Each row comes from the steps of one walk. Every step used is in the known rows, and no mark comes twice. Write the walk behind each row, first mark first.
Known rows
bevef > lofakav > fineg > zugak: [ -5.5 -34.1   7.1  -4.8   5.3 -30.3   9.3 -15.1 -36.4 -29.7 -32.2 -26.9
  51.0 -23.4 -25.2 -18.4  26.2   4.5 -26.0  35.4 -21.8  25.0 -11.3 -27.5
  37.5 -70.9]
sizo > bevef > lofakav > fineg: [-18.1 -26.5   0.7 -11.5 -19.5 -38.1  14.8 -14.4  -7.8 -25.4 -25.6 -22.8
  43.8 -26.5 -10.9 -18.0   5.5  -1.5 -17.4  21.4 -30.4  43.2 -11.9 -43.6
  33.0 -51.9]
pefi > bevef > luti: [-15.5 -34.4   3.7  -0.2 -49.6 -22.4  25.9 -29.3 -24.9 -30.4  -2.4 -43.2
  23.4  -2.4 -32.6 -20.1  39.4  10.6   1.8  28.6 -13.0  47.7  20.2 -53.3
  30.6 -42.1]
lofakav > fineg > zugak > bevef: [ -5.2 -44.8   8.3  -8.5 -28.6 -19.7   6.9 -24.2 -49.7 -20.0 -12.9 -52.5
  52.7 -30.3 -30.4 -21.1  40.7   0.7 -29.0  17.4 -10.1  10.4 -13.4 -22.4
  35.1 -65.3]
fineg > sizo > bevef > zugak: [-13.3 -32.7 -12.4 -37.8  -6.4 -61.4  14.0 -43.5 -42.9 -54.8   9.3 -25.6
  28.8 -45.2 -17.8 -13.5   4.8   9.0 -21.4   5.6 -38.8  43.7  -5.2 -62.0
  25.2 -46.6]
fineg > zugak > bevef > lofakav: [ 15.0 -50.7  -0.2 -19.3  -9.2 -22.8  10.9  -6.4 -49.3 -45.4 -38.7 -40.0
  40.0 -16.7 -19.0 -10.7  22.1 -19.8 -10.3  29.8 -11.7   3.5   9.9 -32.4
  40.1 -56.6]
fineg > sizo > bevef > lofakav: [-20.4 -31.2 -27.2 -20.9  -4.6 -52.6   8.3 -30.1 -34.2 -41.5 -15.1 -12.6
  23.2 -25.5  -9.8  -9.2  -1.5  -2.9  -2.4  20.0 -36.2  35.1   2.9 -59.1
  28.4 -57.0]
zugak > bevef > sizo: [-21.0 -34.9   3.5  -8.5 -23.8 -21.7   5.0 -21.7 -50.2  -0.9  -9.6 -55.1
  23.6 -17.4 -22.2  -9.8  31.4   8.4   0.1 -17.2   3.6  19.0  24.3 -44.1
  12.6 -40.7]
pefi > bevef > luti > fineg > zugak: [  2.1 -43.7  13.2  -5.5 -27.9 -39.3  24.5 -74.5 -33.5 -45.0 -24.7 -47.6
  72.3 -24.7 -25.9 -47.0  79.4 -18.7 -13.2  44.8 -18.0  23.6  11.0 -49.6
  65.4 -76.2]
zugak > fineg > sizo: [-27.7 -44.5 -17.6   4.0  -3.8 -40.8   6.1 -42.9 -42.2 -20.3  23.6 -40.9
  29.8 -41.1  -1.9 -18.4  24.4  17.8   5.2 -27.5  -2.3  28.7  18.4 -47.5
  24.9 -66.3]
lofakav > fineg: [-33.9 -25.9   3.7  24.7 -14.9 -20.8  10.8 -10.5 -15.4  -3.9  18.7 -39.9
  21.2 -24.6 -24.9  -6.8  14.3  18.3 -18.7  -0.4 -10.2  42.3  -5.8 -37.1
  15.1 -49.1]
fineg > bevef: [-13.8 -39.7 -14.6  18.0  -4.6 -36.6  34.1 -18.9 -26.3 -14.9  16.7 -40.0
   8.7  -8.8  -8.3 -16.3   5.0   4.0 -16.7  30.4 -14.4  26.2   4.4 -37.5
  21.8 -48.2]
fineg > sizo: [-33.0 -30.5 -20.9  17.0   4.7 -39.8   6.2 -24.3 -38.0 -18.4  31.1 -28.0
   5.3 -23.8 -18.2  -0.4   5.7  17.6  -7.2  -4.2 -14.5  34.4   9.8 -53.5
  11.2 -47.8]
sizo > bevef: [-25.2 -37.0  -4.4   8.9 -30.3 -45.6  38.3 -24.0  -5.5 -29.7  26.8 -39.4
  11.5 -24.9  -3.8 -10.7   5.5 -20.0 -19.2  22.4 -34.6  48.1   5.9 -57.2
   6.2 -28.8]
luti > zugak > bevef > lofakav > fineg: [ 19.5 -22.5  13.1  -9.1  13.1 -11.0  -1.5   2.4 -41.3 -10.3 -55.8 -33.7
  59.3 -14.8 -14.8   1.3  48.1  17.3 -13.2   4.8  -1.8  12.0  -2.0 -28.6
  64.5 -58.9]
fineg > zugak: [-17.3 -45.8   6.5  19.1  -4.8 -38.8  26.3 -26.8 -35.4 -38.8  24.1 -38.3
  23.5 -23.2 -18.9 -13.4  22.0  -9.5 -29.4  30.7 -25.3  30.6   4.7 -41.1
  14.0 -42.0]
luti > zugak: [ -3.7 -28.1  15.1  36.3  19.9 -24.2  27.6 -19.5 -25.7 -24.7  22.5 -38.1
  22.2 -13.2  -9.4  10.2  32.9   7.9 -17.8   9.6 -17.3  35.8  17.9 -46.7
  22.8 -29.8]
zugak > bevef: [-15.3 -40.2  -5.4   8.5 -28.2 -18.1  13.4  -2.1 -31.0 -13.7  10.7 -54.0
  11.9 -13.1  -9.8   0.7   9.5  -6.2  -2.9  -3.2  -2.0  19.4  17.5 -39.5
  14.5 -38.5]
zugak > fineg > sizo > bevef: [-27.6 -49.8 -20.4 -15.0 -23.7 -62.4  18.2 -59.9 -34.1 -34.7  14.8 -38.3
  35.0 -53.4   1.2 -28.3  24.6  -6.0  -2.5 -10.8 -25.5  37.0  10.3 -57.3
  33.2 -62.7]
pefi > bevef: [-12.2 -37.9   5.9  10.9 -34.7 -24.8  49.0 -10.7 -19.9 -24.3  24.3 -47.8
   9.1  -2.3 -37.5 -26.1  20.5  -3.9  -7.6  28.2 -23.3  38.5  13.1 -48.5
   2.5 -34.3]
lofakav > fineg > zugak: [-17.1 -38.4  10.3  12.8  -6.6 -32.9  15.0 -27.3 -36.2 -23.7   6.9 -40.9
  39.8 -30.2 -29.1 -21.1  33.2   8.1 -38.5  25.1 -22.1  30.5 -12.4 -30.4
  25.6 -59.1]

Write each row's walk
[-33.9 -14.9 -22.2 -22.2 -37.5 -56.7 -17.2 -61.3 -37.8 -29.0 -16.8 -23.4
  51.6 -40.7 -19.0 -15.5  36.4  29.9 -17.4  10.3 -25.3  57.2 -15.1 -58.3
  54.2 -71.6] -> lofakav > fineg > sizo > bevef > luti
[ -7.3 -36.2  -3.4  12.2  24.7 -43.8  10.1 -53.7 -54.2 -27.8  10.8 -36.5
  49.2 -39.9  -1.9  -8.4  53.8  19.5  -3.7 -22.6  -5.3  23.9  17.6 -47.4
  48.5 -64.3] -> luti > zugak > fineg > sizo
[-11.8 -50.9  -6.7 -10.3  -8.5 -46.1  19.5 -58.8 -49.8  -4.5 -11.6 -52.7
  47.2 -31.6  -3.8 -46.3  42.9  12.4  -0.5  -5.0   0.1  19.6  24.7 -38.2
  34.9 -67.9] -> zugak > fineg > bevef > sizo
[ -7.8 -46.5  -8.7 -26.3   6.6 -44.3   1.6 -50.4 -54.0 -40.2   6.6 -38.8
  40.2 -52.0  -7.2 -17.6  24.8  31.2  -0.7 -36.2  -0.2  30.5  15.4 -45.1
  38.3 -69.1] -> bevef > zugak > fineg > sizo
[ -9.8 -33.0  -5.9 -29.6  11.1 -61.9   4.5 -73.7 -31.6 -48.4  -2.3 -28.4
  55.3 -59.6  -8.7 -28.7  30.6  -7.3 -13.9  -6.4 -28.2  31.6  -9.5 -65.3
  50.0 -67.9] -> luti > fineg > sizo > bevef > zugak
[-17.6 -40.7   8.5   9.9  -0.5 -40.8   1.4 -70.4 -29.2 -42.6 -18.2 -42.2
  68.6 -36.5  -2.8 -23.8  62.4 -10.1 -15.1  23.5  -9.1  28.1   9.8 -48.4
  64.7 -71.7] -> bevef > luti > fineg > zugak
[ -1.5 -27.2   3.6 -17.0 -16.1  -9.3  -5.1   8.0 -35.7  -7.0 -43.8 -35.4
  42.5 -17.5 -19.5  -4.7  15.9   9.7   2.3  -2.9   1.4  16.1  -2.7 -27.2
  39.9 -62.8] -> zugak > bevef > lofakav > fineg
[  3.5 -31.8   0.8 -17.6   5.6 -31.4  14.4 -28.3 -37.6 -21.1 -12.7 -37.0
  45.5 -28.3 -24.4 -26.4  17.1  34.6 -28.9  18.4 -11.9  29.1 -19.1 -28.7
  39.8 -65.3] -> lofakav > fineg > bevef > zugak
[ -2.9 -39.3 -17.1   0.3   5.5 -32.5  24.6  -5.5 -28.6 -23.7 -18.7 -23.5
  19.2   0.5  -3.9 -16.2  -2.0   4.7  -4.8  35.0 -13.2  20.0   5.1 -37.8
  34.5 -56.5] -> fineg > bevef > lofakav
[-34.1 -32.0 -23.0  -3.3 -17.3 -58.1  17.4 -44.4 -30.7 -35.2  23.8 -26.0
  15.1 -31.8 -13.4 -14.1   3.6  -1.0 -13.9  12.7 -35.4  42.0  -2.1 -61.3
  15.5 -46.2] -> fineg > sizo > bevef
[-37.2 -24.1 -23.7 -15.3 -31.7 -62.0  -4.9 -56.4 -36.9 -44.5   0.7 -24.4
  33.9 -34.6  -4.8  -9.2  21.5  11.1  -6.1  16.4 -28.6  53.4   5.3 -64.8
  43.1 -54.0] -> fineg > sizo > bevef > luti
[-12.0 -39.1  10.2 -28.3 -20.9 -28.2  -3.7 -46.5 -71.7  -7.3 -34.2 -52.9
  63.9 -33.4 -40.3 -32.1  59.5   8.4 -29.0   6.1  -5.9   7.1  -3.7 -30.2
  34.3 -69.7] -> lofakav > fineg > zugak > bevef > sizo
[  4.2 -37.3  -2.4 -15.9   8.5 -36.4  26.6 -24.2 -36.7 -36.7  -0.7 -36.4
  22.3 -17.1 -10.2 -15.5   3.4  17.6 -19.8  21.4 -14.9  27.4  -1.1 -38.3
  29.6 -50.3] -> fineg > bevef > zugak
[ -2.7 -43.6  -6.7 -17.2 -36.0 -27.1  -2.0 -37.7 -56.7 -44.0 -27.0 -52.3
  51.1 -20.5 -12.9  -5.6  47.1  -1.4 -16.2  27.4  -4.6  20.7  12.6 -39.6
  52.0 -54.3] -> fineg > zugak > bevef > luti
[ -0.7 -53.7  12.5 -32.9 -23.6 -55.9  31.8 -47.4 -24.3 -57.5   1.5 -45.2
  48.7 -59.7   3.8 -27.9  23.3  -7.3 -12.2 -10.3 -23.9  41.0  14.2 -51.9
  34.7 -45.8] -> sizo > bevef > zugak > fineg
[-27.9 -28.0   2.8   3.6 -28.2 -50.8   9.1 -65.2  -1.5 -37.1 -12.2 -36.6
  54.1 -41.5  12.6 -21.8  42.9 -21.6  -4.1  13.6 -18.5  44.6  10.0 -62.4
  58.5 -56.2] -> sizo > bevef > luti > fineg
[ -5.7 -37.0  -8.1 -11.1   8.8 -60.5  22.9 -73.7 -46.6 -39.6   3.9 -34.3
  58.9 -51.3   4.6 -21.0  54.8  -1.8 -11.6  -6.3 -29.6  30.9   8.3 -60.1
  52.9 -62.5] -> luti > zugak > fineg > sizo > bevef
[ -1.6 -26.7  11.5 -11.8 -25.7 -15.8  25.2  -1.5 -21.5 -12.5 -30.9 -30.0
  36.5  -6.8 -44.7 -30.7  25.0  15.1  -5.8  29.0 -17.7  33.5  -1.5 -36.9
  26.4 -59.5] -> pefi > bevef > lofakav > fineg
[-12.7 -29.9  -0.6  -4.0 -27.5 -21.4 -11.5 -45.2 -24.9 -17.3 -27.4 -53.6
  56.3 -28.3   3.7  -7.0  54.0  -9.3   9.5 -11.1  12.9  17.1  17.8 -45.5
  67.4 -67.4] -> zugak > bevef > luti > fineg
[ -1.7 -52.9  12.9 -13.6 -10.3 -31.5  17.6 -28.4 -32.5 -43.5   5.6 -48.9
  38.8 -45.5   0.5 -14.6  21.6  15.2  -6.2 -27.9  -2.6  34.9  25.0 -42.3
  31.3 -51.0] -> bevef > zugak > fineg
[ 11.5 -39.1 -12.1 -28.2  18.5 -61.0  12.2 -58.9 -44.3 -45.0 -37.4 -18.5
  66.0 -43.3   6.2 -18.8  46.8  -4.0   1.8  -0.3 -24.7  23.4  14.3 -56.2
  66.6 -65.3] -> luti > zugak > fineg > sizo > bevef > lofakav
[  7.2 -52.6 -15.2 -13.7   1.8 -37.1  24.9 -25.3 -31.9 -22.9 -33.7 -34.8
  41.1 -22.5   9.3 -30.2  17.7   1.7   8.3  14.3  -4.7  15.2  16.3 -33.8
  51.4 -73.9] -> zugak > fineg > bevef > lofakav
[ -9.1 -25.8  -9.3  -2.8  11.6 -44.2 -12.9 -69.9 -59.1 -32.0 -14.6 -32.6
  68.8 -38.9   6.0  -1.8  75.9  33.9   4.0 -19.9   1.4  37.7  25.4 -52.7
  75.8 -69.5] -> bevef > luti > zugak > fineg > sizo
[  7.4 -39.4   1.4 -10.9  26.3 -38.3  19.8 -52.5 -27.1 -32.2 -11.2 -41.1
  50.4 -31.8  -2.4 -34.4  30.9   1.5 -12.8  14.5  -7.8  15.2  -3.7 -42.4
  55.1 -71.8] -> luti > fineg > bevef > zugak
[-25.8 -23.3  -0.3  -3.4  -3.0 -34.5  10.4 -45.5 -44.3  12.7 -17.3 -42.2
  43.6 -20.2 -27.6 -36.5  34.5  31.9 -19.9  15.4  -7.3  29.3  -7.2 -32.2
  29.5 -67.1] -> lofakav > fineg > bevef > sizo
[ -8.4 -45.9   7.1 -21.1 -17.0 -31.1   7.2 -44.3 -70.6 -23.4 -18.2 -56.9
  42.0 -27.3 -31.1 -23.8  46.3  -9.0 -21.4   9.5 -10.9   6.9  14.5 -36.5
  21.7 -51.1] -> fineg > zugak > bevef > sizo
[ -0.3 -35.8  -8.7  -9.4 -16.7 -13.6   5.2  12.6 -33.1 -22.1 -27.6 -39.1
  18.3  -5.6  -9.8   3.8   4.4  -2.6   9.8   3.2  -0.1  11.6  18.9 -37.9
  28.5 -45.0] -> zugak > bevef > lofakav
